Each row comes from the steps of one walk. Every step used is in the known rows, and no mark comes twice. Write the walk behind each row, first mark first.
Known rows:
e > v: [-0.07 -0.17  0.32  0.60 -0.06  0.12  0.15 -0.07 -0.06  0.25  0.11  0.22
 -0.30  0.02 -0.05  0.17  0.23]
z > t > y > v: [ 0.04  0.13  0.33  0.16  0.17 -0.08  0.56 -0.09 -0.24 -0.24  0.22  0.48
 -0.01  0.28  0.09  0.23  0.33]
t > y: [-0.02  0.06  0.00  0.43  0.35 -0.23  0.35 -0.22 -0.12 -0.23  0.05  0.28
  0.04  0.30 -0.01  0.09  0.30]
t > y > e > p: [-0.36  0.02 -0.12  0.36  0.14  0.09  0.26 -0.11 -0.16 -0.08  0.23  0.41
 -0.41  0.13  0.04  0.31  0.24]
a > v > y: [ 0.17 -0.06 -0.44  0.53  0.30  0.24  0.02 -0.13 -0.10  0.06  0.07 -0.29
 -0.12  0.12 -0.28 -0.04  0.12]
t > y > v > a: [ 0.17  0.04 -0.14  0.18  0.22 -0.19  0.28 -0.39  0.09 -0.28  0.16  0.16
 -0.17  0.24 -0.03  0.09  0.35]
e > p > a > v > y > t: [-0.06  0.00 -0.55  0.78  0.45  0.30  0.35 -0.11  0.06  0.38  0.24 -0.11
 -0.35 -0.17 -0.05 -0.20  0.20]
y > e > v: [-0.48 -0.19  0.21  0.46 -0.13 -0.06  0.08  0.00 -0.05  0.10  0.11  0.40
 -0.65  0.18 -0.06  0.22  0.14]
t > y > e > p > a: [-0.40  0.07 -0.24  0.56  0.16  0.00  0.35  0.04 -0.08 -0.06  0.21  0.40
 -0.46 -0.06  0.10  0.11  0.38]
p > a > v > y > e: [-0.34 -0.03 -0.61  0.52  0.22 -0.04  0.02  0.07 -0.04 -0.10  0.06 -0.06
 -0.57  0.16 -0.21 -0.09  0.13]
v > y: [ 0.05  0.03 -0.30  0.68  0.11  0.15  0.05  0.06 -0.20  0.15 -0.03 -0.14
 -0.07  0.14 -0.29  0.00  0.22]
z > e > p > a > v > y: [-0.02  0.00 -0.48  0.62  0.34  0.17  0.06  0.04 -0.09  0.01  0.25 -0.25
 -0.22 -0.40  0.00  0.08  0.32]
p > a > v > y: [ 0.12  0.00 -0.54  0.68  0.30  0.17  0.08 -0.01 -0.05  0.06  0.07 -0.29
 -0.17 -0.04 -0.22 -0.17  0.23]
y > v: [ 0.27  0.01  0.11  0.31  0.05 -0.08  0.29  0.13  0.03 -0.04  0.23  0.25
 -0.25  0.36 -0.16  0.22  0.18]
z > e > y: [-0.52  0.01  0.16  0.66  0.29 -0.11  0.21  0.08 -0.29 -0.16  0.06  0.13
 -0.23  0.16 -0.06  0.28  0.44]
z > e > p > a > v: [ 0.01 -0.05 -0.26  0.64  0.32  0.04  0.34 -0.14  0.03 -0.16  0.40  0.02
 -0.37 -0.32  0.21  0.18  0.40]
v > y > e > p: [-0.31 -0.02 -0.37  0.55 -0.07  0.39  0.01  0.12 -0.20  0.21  0.16  0.07
 -0.52  0.00 -0.16  0.23  0.17]
t > y > e > v > a > p: [-0.16 -0.14 -0.20  0.31  0.02 -0.21  0.27 -0.65 -0.04 -0.30 -0.19  0.40
 -0.44  0.17  0.09 -0.06  0.38]

Write each row's walk:
[-0.27 -0.10 -0.04  0.39 -0.09 -0.04  0.49 -0.75 -0.24 -0.33 -0.14  0.50
 -0.43  0.06  0.28 -0.03  0.50]  z > t > y > e > v > a > p
[-0.07  0.03  0.23  0.34  0.14  0.22  0.17  0.26 -0.16  0.12  0.17  0.17
 -0.25  0.40 -0.31  0.19  0.23]  e > y > v
[ 0.18 -0.06 -0.33  0.70  0.20  0.36  0.34 -0.16  0.05  0.09  0.37 -0.04
 -0.35 -0.21  0.06  0.04  0.33]  e > p > a > v
[ 0.02  0.02 -0.17  0.87 -0.01  0.29  0.39  0.06 -0.05  0.20  0.27  0.14
 -0.31 -0.22  0.06  0.09  0.46]  e > p > a
[-0.07 -0.20 -0.23  0.49 -0.19 -0.06  0.24 -0.58  0.00 -0.17 -0.16  0.31
 -0.63  0.13  0.05 -0.05  0.37]  y > e > v > a > p
[-0.09  0.00 -0.54  0.78  0.54 -0.03  0.36 -0.13  0.10  0.18  0.10 -0.09
 -0.30  0.06 -0.11 -0.30  0.17]  p > a > v > y > t
[ 0.14 -0.06 -0.31  0.70  0.28 -0.01  0.35 -0.18  0.09 -0.13  0.21 -0.03
 -0.31  0.06 -0.02 -0.07  0.31]  p > a > v
[-0.71  0.01  0.08  0.76  0.51 -0.27  0.48 -0.04 -0.11 -0.03  0.11  0.28
 -0.36  0.24  0.03  0.10  0.36]  z > e > y > t
[-0.23 -0.01 -0.37  0.40  0.36  0.08  0.30 -0.19  0.02 -0.18  0.31  0.20
 -0.47 -0.05  0.10  0.06  0.27]  t > y > e > p > a > v
[-0.32  0.04 -0.46  0.73 -0.02  0.27  0.14  0.25 -0.14  0.21  0.15  0.09
 -0.55 -0.17 -0.09  0.03  0.31]  v > y > e > p > a
[-0.54 -0.11  0.26  0.25  0.11 -0.23  0.10 -0.08 -0.09 -0.05  0.07  0.50
 -0.47  0.21  0.00  0.21  0.14]  t > y > e > v
[ 0.24 -0.03 -0.20  0.40  0.01  0.18  0.33 -0.36 -0.08 -0.16 -0.11  0.12
 -0.30  0.31 -0.16 -0.08  0.44]  e > y > v > a > p
[-0.39 -0.01 -0.39  0.52  0.04 -0.08  0.01  0.12 -0.18 -0.04 -0.04  0.09
 -0.49  0.32 -0.26  0.07  0.12]  v > y > e
[-0.24  0.01 -0.49  0.72  0.56 -0.05  0.34 -0.08  0.05  0.12  0.27 -0.05
 -0.36 -0.28  0.11 -0.06  0.27]  z > e > p > a > v > y > t
[ 0.08 -0.17 -0.10  0.54 -0.04 -0.25  0.30 -0.61  0.00 -0.29 -0.10  0.21
 -0.36 -0.12  0.21  0.05  0.51]  z > e > v > a > p
[-0.20 -0.07 -0.49  0.43  0.08  0.48 -0.02 -0.03 -0.13  0.14  0.26 -0.06
 -0.54 -0.02 -0.17  0.19  0.09]  a > v > y > e > p
[-0.16  0.03 -0.34  0.77  0.34 -0.07  0.35 -0.07 -0.03  0.25  0.01  0.05
 -0.23  0.23 -0.18 -0.14  0.17]  v > y > t
[-0.15 -0.08 -0.40  0.60  0.16  0.23  0.28 -0.10  0.07 -0.04  0.35  0.11
 -0.64 -0.07  0.05  0.09  0.25]  y > e > p > a > v
[ 0.20  0.09  0.16  0.08  0.30 -0.26  0.33  0.02 -0.01 -0.21  0.18  0.36
 -0.03  0.39 -0.10  0.19  0.19]  t > y > v
[-0.09 -0.01 -0.07  0.43  0.05  0.25  0.15 -0.17 -0.03  0.01  0.15 -0.03
 -0.38  0.24 -0.22  0.08  0.38]  e > y > v > a
